What can hang from each mark
J_639: J_278
J_905: J_82 J_186 J_958
J_82: J_639
J_186: J_639
J_482: J_639 J_905
J_278: J_899 J_905
J_899: J_82 J_186 J_278 J_482
J_958: J_639 J_899

Each row was made from one small tree. The marks that hang from a mark follow it in brackets, in the order of their numbers. Every link used is in the known rows. Write each row's tree.
In the rows, zero is written as 128.
Known rows
J_905(J_82 J_186 J_958(J_639(J_278(J_899(J_482))))): [165 141 145  88 118 147 157 132  74 106 111  77 160 155  94 136 141  93
 162 105 117  94 139]
J_482(J_639 J_905): [182 157 133 122  97 101  73 161 138 125 114 144  78 105 163 117  82 202
 127 105 104 149 140]
J_82(J_639): [156 166 127 157 117 134 115 174 100 115 129 141 125 143  93 137  90 182
  91 130 103 134 146]
J_899(J_82 J_186(J_639) J_278 J_482(J_905(J_958))): [ 11 129 106 143 147 129 137  72 155 131 137 134 157  44 203 182 172 118
 184 108 134 129  90]
J_482(J_639(J_278(J_899)) J_905): [183 153 129 119 104 104  80 153 125 138 134 156  91 114 131 123 124 178
 111 120 112 152 139]
J_278(J_899(J_186 J_482) J_905): [ 75  96 154 105 166 120 161  80 174 135 120 142  91 166 130 175 177  97
 178 224 154 140  93]
J_82(J_639(J_278(J_899 J_905))): [152 146 144 164 118 133 126 150 110 135 151 153 147 158  73 132 131 147
  83 176 118 137 136]
J_278(J_899(J_82 J_482) J_905(J_958(J_639))): [113 107 197 138 150 138 161  38 184 122 129  83 135 155 164 175 219  79
 167 206 151  52 128]
J_899(J_186 J_278 J_482(J_905)): [ 17 116  68 128 150 109 108 125 170 130 112 180 114  50 164 157 119 129
 160 118 144 177 123]
J_639(J_278(J_899(J_82) J_905)): [119  87 123 136 154 132 127  87 121 152 147 129 118 166  99 114 194  85
  90 171 156 131 127]
J_482(J_639(J_278) J_905(J_958)): [175 149 129 142  95 104  62 150 100 131 128 153 132 101 141 120 112 184
 126  94  96 118 138]
J_958(J_639): [156 108 124 118 102 122 124 133  95 123 101 139  86 132  96 121  96  92
  94 106 109 120 197]
J_958(J_639 J_899): [166 113 116 111 121 131 148 144 145 118 106 127 105 132 123 109  76  87
  97 102 141 106 165]
J_186(J_639): [161 120 125 115 129 120 147 130  78 136 134 148 105 147  94 106 121 116
 101 105  99  98  86]
J_482(J_639(J_278(J_899(J_186))) J_905(J_958)): [146 163 134 120 103 105  79 140 102 136 137 154 126 117 128 136 134 181
 146 110  98 129 129]
J_899(J_82): [115 114 105 133 159 141 118 104 112 122 118  88  91 143 151 134 154 137
 109 104 146 128 146]
J_958(J_639(J_278(J_899(J_482) J_905))): [153  83 145 134 109 125 139 101 116 138 118 152 107 136  85 143 145  53
  99 162 128 117 183]
J_186(J_639(J_278(J_899 J_905(J_82)))): [161 106 140 116 126 129 159  98  86 145 146 139 136 167  86 101 154  82
  97 150 120  98  75]
J_905(J_82 J_186 J_958): [148 153 122  82 141 143 137 152  74 105 111  63 152 169 115  97 117 145
 161  82 117 106 102]
J_899(J_82(J_639) J_278(J_905(J_186))): [ 78 147 135 177 130 144 126 141 177 149 175 115 155 118 138  85 131 161
  89 138 138 174 136]
J_482(J_639(J_278) J_905(J_82 J_186 J_958)): [193 166 139 107  89 117  86 167  93 120 125 113 142 114 146 111  98 190
 153  92 101 148 120]
J_899(J_278 J_482(J_639 J_905)): [116 140 102 162 132 114  91 151 199 117 122 167 111  56 166 137 120 178
 121 108 131 130 141]
J_639(J_278(J_899(J_482) J_905(J_82 J_186 J_958))): [136  97 137 122 153 133 142 102 117 134 134 120 147 164  95 133 190  85
 135 177 150 110  99]

Which tree is each row?
[109 112 164 116 163 134 146  68 177 141 143  89 101 183 147 115 192 105
 123 195 161 112 113] -> J_278(J_899(J_82) J_905)
[ 57 117  84 133 176 145 172 117 180 122 136 132 134 101 165 153 135 120
 146 111 169 136  81] -> J_958(J_899(J_82 J_186(J_639) J_278 J_482))
[164 150 143  81 108 142 148 146  70 105 105  67 153 159 107 106 100 114
 159  85 105 102 142] -> J_905(J_82 J_186 J_958(J_639))
[128 123  95 126 122 132 142 155 172 127 126 141 129 110 116  70  75  92
  70  81 145 116 171] -> J_958(J_639 J_899(J_278))
[147 135 172 131 116 137 137 132 124 121 125  89 169 170 131  95 100 143
 151 166 121 120  97] -> J_278(J_905(J_82(J_639) J_186 J_958))
[111  97 106 132 159 128 150 146 159 118 108 162 106 136 138 178 106 145
 167 153 158 157  92] -> J_958(J_899(J_186 J_482(J_639(J_278(J_905)))))
[116 111 128 133 124 140 158 126 199 140 143 109 135 114 152  78  98  80
  93 114 159 137 159] -> J_958(J_639 J_899(J_82 J_278(J_905(J_186))))
[154 140 144 171 108 129 118 166  88 139 152 158 162 147  75 127 113 153
  97 159 103 145 129] -> J_82(J_639(J_278(J_905(J_186 J_958))))
[129  77 121 142 138 118 111 129  86 158 143 157 140 152  77  94 149  93
 107 145 127 140 112] -> J_639(J_278(J_905(J_186 J_958)))
[164 148 141  81 113 146 152 141  62 112 118  73 162 166  83 111 132  98
 150  93 109 102 142] -> J_905(J_82 J_186 J_958(J_639(J_278(J_899))))
[ 44 138  88 141 129 108 102 151 171 126 118 192 104  58 157 172 104 181
 171 118 125 192 129] -> J_899(J_186 J_278 J_482(J_639 J_905))
[166 184 125 117 101 127  84 149 159  97 110  92 157 104 198  91  70 209
 140  75 125  96 120] -> J_482(J_639 J_905(J_82 J_958(J_899(J_278))))
[164  84 135 123  92 127 131 126  88 138 111 138 116 139  86 108 103  64
  96 138 120 146 181] -> J_958(J_639(J_278(J_905(J_82 J_186))))
[ 64 118 113 108 143 139 155  96  67 138 128 121  98 143 135 169 143 125
 161 111 120 169  98] -> J_899(J_82 J_186(J_639))
[ 97 156 105 153 156 146 123 134 141 115 143 100 184 130 141  98 133 154
 109  78 138  64 119] -> J_905(J_958(J_899(J_82(J_639) J_278)))
[ 75 136 153 202 147 147 139 112 202 126 159 114 178  90 168 160 172 153
 141 162 144 120 125] -> J_899(J_82(J_639) J_278(J_905(J_186 J_958)) J_482)
[167 135 131  80 116  92 112 148 122 152 136 139  91  93 151  90 107 117
 130 111 110 154  89] -> J_482(J_905(J_186(J_639)))
[133 155 123 155 129 136 133 160  90 125 140 163 134 145  67 181 138 154
 106 158 114 149 139] -> J_82(J_639(J_278(J_899(J_186 J_482))))
[112 106 126 111 128 134 160  95 175 112  91 115 107  80 202 196 107  79
 172 131 163 137 153] -> J_958(J_639 J_899(J_82 J_186 J_482(J_905)))
